Every row comes from one small tree of marks. The marks that hang from a mark follow it in brackets, in the order of their numbers. Every link used is in the known rows. Which tree was each row made from?
In the rows, zero is written as 128.
Known rows:
Z_677{Z_728{Z_88} Z_995{Z_52 Z_915}}: [ 86 108 148 149 107 145 131 115 162 125  75  90  73 113  93 118 150 145
  71 165 152 195 160  67 154  52  67  84 142 132 124  75]
Z_677{Z_52{Z_915}}: [ 69 106 133 126 111 129 120  84 149 132  66 113 108 143 152 149 124 149
 125 131 157 163 136  96 122  98  79 106 117 102 132 147]
Z_677{Z_52}: [ 71  94 143 124 115 127 127  96 171 141  61  98 111 161 152 145 130 142
 118 142 169 151 133 115 131  92  65 122 117 115 138 122]
Z_728{Z_88 Z_502{Z_677{Z_52{Z_995}}}}: [ 94 103 165 161  94 146 110  70 146 164  68 117 133 127 116 100 137 165
 135 115 123 150 113 131 140 104  76  71 111  95 137 141]
Z_677{Z_88 Z_995{Z_52 Z_915}}: [ 93 103 170 125  97 144 126 119 162 105 104  72  52 130 105 141 133 152
  98 159 157 179 178  91 147  82  59 105 157 105 115  92]
Z_728{Z_88 Z_502}: [ 78  93 145 141 135 153 120  88 163 174  69 103 107 130 157 121 153 161
 117 133 135 146 141 137 161  97  97  88 128 120 128 145]
Z_915{Z_677{Z_88}}: [ 70  64 153 130 100 137 109  79 185 140  74  89  85 150 130 155 136 144
 116 166 169 124 134 155 150 103  86 135 150 111 141 106]
Z_728{Z_88 Z_502{Z_52{Z_915} Z_677}}: [ 82 139 153 146 116 134 127  56 155 155  97 104 103 102 155  92 162 191
 146 111 109 156 125 141 148 116 125  73 131 103 123 170]
Z_728{Z_88}: [ 63  79 144 129 123 145 108  86 182 157  61 105 106 146 155 119 156 166
 106 138 153 157 138 135 163  88  91 103 129 128 131 120]
Z_502{Z_677{Z_52 Z_88 Z_136 Z_995} Z_915}: [ 95  85 174 157  87 113 124 138 179 121  76  81  97  97 117 137 150 141
 141 155 135 129 148 132  97 105  35 115 145  75 137 110]
Z_728{Z_502{Z_677{Z_52} Z_915}}: [ 83 125 163 135 103 121 140 103 166 157  78  91 106 117 135 124 144 166
 152 112 139 125 131 170 105 124  71 103 124  92 131 140]
Z_728{Z_88 Z_502{Z_915}}: [ 66 106 145 134 127 140 110 103 175 180  76  96  93 112 154 120 179 169
 120 111 121 147 153 149 141 104  98  84 132 115 131 147]
Z_502{Z_52{Z_995} Z_677 Z_915}: [ 60 137 182 114 101 116 110  75 209 133 127  97 110 136 134  88 176 178
 146 125 133 168 129 144 119 130  91 102 143 119 130 125]
Z_915{Z_677{Z_995}}: [ 76  68 174 139 121 128 115  71 208 119  75  95 105 150 122 165 127 125
 106 175 171 134 119 126 151 115  77 111 154 132 133 101]
Z_136{Z_52{Z_995}}: [ 63 115 163 101 101 133 124  90 198 141  91 118 127 149 148 105 119 140
 126 149 156 166 128  91 140 110  79 101 140 141 123 137]
Z_995{Z_52{Z_728{Z_88}} Z_502}: [ 81 135 138 117 131 153 114  88 147 134  76 113  77 133 114 109 134 144
 112 101 109 186 176 100 149  59 121  86 112  96 121  98]
Z_136{Z_52{Z_728{Z_502{Z_677}} Z_915 Z_995}}: [ 90 180 163 119  92 148 132  55 151 133 106 127 132  97 118  87  81 144
 185  94 106 173 118  78 130 127 115  66 141 101 119 172]
Z_136{Z_52{Z_502 Z_728 Z_915 Z_995}}: [ 87 183 163 101  97 147 116  66 164 117 111 133 133 110 135 107  73 139
 148  89 105 188 135  22 127 108 127  80 138 105 120 179]
Z_52{Z_915 Z_995}: [ 67 104 149 119 117 153 100  66 165 130 101 133 122 148 137 127 121 155
 125 139 150 176 129  86 142 114  91  92 137 121 127 140]
Z_502{Z_52 Z_915}: [ 52 129 154 105 123 109 121 100 205 139 112  82  86 140 173 123 187 166
 125 131 140 163 158 130 126 109 100 117 137 127 132 137]
Z_136{Z_52{Z_502{Z_677 Z_915} Z_728}}: [ 79 185 179  99  86 117 138  94 200 130  98  90 111  95 133  86 104 163
 170  81 111 145 138 124 114 126 112 105 149 107 115 143]
Z_677{Z_995{Z_52}}: [ 77  96 177 126 127 135 129 104 187 108  91  94  91 136 123 142 131 136
 103 155 165 154 157 108 146  99  63 107 141 129 105 105]
Z_728{Z_502}: [ 83 108 153 131 140 151 138  96 170 156  86 104 110 143 157 134 129 150
 127 149 159 136 139 132 151 111  92 107 136 129 126 143]
Z_915{Z_502 Z_677{Z_52}}: [ 79  87 149 123 100 126 122  71 183 149  65 124  90 162 115 174 147 128
  91 167 171 119 127 135 138  85  80 121 115 123 151  96]
Z_915{Z_502 Z_677{Z_88 Z_995}}: [ 86  64 175 128  90 143 103  98 198 121  86 105  73 150 105 172 146 130
 101 188 149 117 147 130 153  93  83 113 150 120 140  85]
Z_52{Z_728}: [ 71 126 143 111 128 146 118  74 184 125  79 100 104 150 146 134 116 133
 137 123 150 172 143 100 154  94 100 116 131 117 135 119]
Z_677{Z_52 Z_995}: [ 80  85 164 137 110 123 123 112 183 113  65  93 115 156 141 159 130 130
 116 151 156 158 137  90 128  95  52 105 126 114 133 124]
Z_677{Z_88 Z_136{Z_52{Z_995}} Z_728{Z_502}}: [102 116 143 156 105 152 154 141 157 164  90 114 118  97 127 101 111 113
 130 190 137 148 143  50 123  76  74 104 148 121 140 133]
Z_136{Z_52{Z_728{Z_502{Z_677{Z_88}}}}}: [ 94 154 159 117  80 136 146  99 169 139  82  78  97 101 135  96  96 146
 187 108 116 142 142 123 137 113 105 104 145  93 125 146]

Which tree is each row?
[ 89  96 156 133 105 135 108  68 160 141  82 131 119 175 103 143 127 124
 105 155 147 148 122 100 119  89  87 102 116  97 152  96] => Z_915{Z_677{Z_52{Z_995{Z_502}}}}
[109 104 154 157 108 161 135 132 152 140  98 132 118 130  92  82 109 143
 130 198 137 146 133  95 117  68  77 116 143  97 147  61] => Z_52{Z_995{Z_502{Z_677{Z_88 Z_136 Z_728}}}}
[104 145 172 137 105 141 126 108 177 127 104  94  95  78 117 110 117 154
 156 112 110 130 150 126 119 102 101 125 152  73 131 124] => Z_52{Z_502{Z_677{Z_88 Z_136} Z_915} Z_728}
[ 92  60 144 159 105 123 125  92 161 147  58  99  93 129 124 174 137 114
 104 183 171 121 131 120 128  79  60 138 134  89 153 109] => Z_915{Z_677{Z_52 Z_88 Z_136}}
[109 144 143 131  98 138 111 101 141 116  66  97  86 143 108 136 136 129
 111 104  98 218 160  37 132  45  93  64 114  73 148 101] => Z_677{Z_52{Z_728{Z_88}} Z_995{Z_502 Z_915}}
[ 83 113 142 167 127 128 145  93 184 155  77 104 115 101 133  85 167 156
 113 181 145 154 120 119 142  66  91 114 132 128 141  96] => Z_502{Z_52 Z_677{Z_136 Z_728{Z_88}}}
[ 78 107 149 144 110 116 125  83 167 163  72  95  94 123 131 170 157 130
 118 126 149 122 134 148 111 115  83 106 129  97 147 137] => Z_728{Z_502{Z_915{Z_677{Z_52}}}}
[ 77  95 152 136 106 125 115  99 161 108  71 107 114 139 142 159 121 135
 123 136 145 169 137  69 119 103  63  90 127 103 130 143] => Z_677{Z_52{Z_915} Z_995}
[114 133 176 158 139 152 121  91 161 109  86 110 100  75 109 135 119 121
  94 124 113 166 163  53 151  66  98  86 132  93 112 129] => Z_677{Z_136 Z_995{Z_52{Z_502 Z_728{Z_88}}}}
[ 84 126 138 140 130 160 115  73 155 156  67 103 103 119 147 123 136 142
 134  98 114 172 144 103 164  85 117  82 122 107 139 146] => Z_52{Z_728{Z_88 Z_502}}
[ 87 146 151 119  80 129 102 120 152 121  86  77  86 114 141 140 128 145
 144  75 103 162 166  84  99  84 100 117 122  69 146 148] => Z_677{Z_52{Z_502{Z_915} Z_728} Z_88}
[ 84  87 154 135  75 126 123 107 166 133  63  82 101 145 132 121 123 167
 150 135 158 135 132 156 126 103  59 128 126  89 136 110] => Z_502{Z_677{Z_52 Z_88}}
[ 85  76 131 140  73 135 123 112 161 146  57 111  80 147  99 162 143 120
  95 186 160 125 136 108 127  56  81 133 116 116 169  68] => Z_915{Z_502 Z_677{Z_52 Z_88 Z_728}}
[112 131 176 129 117 159 141  71 179 148 119 149 104 134  76 112 135 154
 106 196 162 149 122 114 158  86  69 102 149 118 138  77] => Z_52{Z_995{Z_915{Z_502{Z_677{Z_136}}}}}
[109 180 163 127 118 155 156  60 141 131 108  90  74 103  86 110 104 154
 141 110 143 172 152 123 158 100 100  93 143  97 116 108] => Z_995{Z_52{Z_728{Z_502{Z_677}}} Z_915}
[ 92 101 166 140 107 126 123  70 175 140  70 106 118 143 128 167 115 137
  99 141 166 119 117 119 129 102  91 127 127 109 139 125] => Z_915{Z_677{Z_52{Z_502}}}
[ 99  89 129 161 110 147 148 100 162 148  78  98  75 114  93 150 130 117
  88 219 184 146 132  97 145  56  74 138 164 111 159  65] => Z_995{Z_915{Z_677{Z_88 Z_136 Z_728}}}
[ 86 147 143 127 115 160  96  59 147 130  78 122 109 108 146 123 112 162
 129  78 100 181 143  67 149  87 136  80 129  91 127 163] => Z_52{Z_502 Z_728{Z_88} Z_915}
[ 77  92 143 123  83 114 107 118 158 148  72  90  74 147 121 154 159 140
 118 129 128 132 156 142  94  85  91 119 129  70 154  96] => Z_995{Z_502{Z_915{Z_677{Z_52 Z_88}}}}
[ 81 107 126 169 146 147 137 130 160 186  68 113 102  77 138 113 173 140
 103 162 130 141 149 108 129  69  85  92 139 115 144 120] => Z_677{Z_136 Z_728{Z_88 Z_502{Z_915}}}
[ 94 113 154 169 148 140 152 152 178 145  88 102 108  85 127 139 144 112
 114 187 138 141 150  77 113  88  64  97 157 123 138 114] => Z_677{Z_136 Z_728{Z_502{Z_915}} Z_995}
[107 104 164 153 118 147 127  74 139 133 104 118  79  78 104 159 106 138
  94 161 153 113 150 105 132  96 104 125 152  80 114 129] => Z_995{Z_52{Z_502 Z_915{Z_677{Z_88 Z_136}}}}
[ 77 128 162 118 105 121 121 114 175 140  83  96 112 129 152 142 142 160
 116 107 139 138 147 113 103 102  85 117 122 101 133 144] => Z_677{Z_52{Z_502{Z_915}}}
[ 89 116 174 122 119 138 138  98 175 107 103  88  69 133 107 143 132 148
  90 159 170 179 165  91 151  91  62  99 153 124 110  93] => Z_677{Z_995{Z_52 Z_915}}
[ 81 156 154 109 100 139 123  87 183 143  71 100 115 107 154 100 112 147
 131  89 107 170 143  73 147  85 124  91 131 117 120 157] => Z_136{Z_52{Z_502 Z_728{Z_88}}}
[ 82  95 147 120 107 126 146 128 188 149  78  98  98 115 161 119 127 132
 126 177 157 136 152 107 136  88  70 130 150 114 126 132] => Z_677{Z_88 Z_136{Z_52}}
[ 85 102 161 149 122 150 128  75 171 169  68 105 113 122 137  98 142 180
 137 127 138 129 120 172 160 113  95  87 133 115 122 130] => Z_728{Z_88 Z_502{Z_677}}
[ 95 131 169 104 104 150 142  77 185 144 101 120  83 150 101 119 136 177
 113 166 166 141 134 157 163  96  86 111 142 130 130  73] => Z_995{Z_915{Z_502{Z_677}}}
[110 136 186 134 128 149 146  85 183 101 102 124  88  96  74 133 118 116
 120 164 136 139 155 104 150  85  80 100 133 108 115  77] => Z_915{Z_502{Z_677{Z_136 Z_995{Z_52{Z_728}}}}}
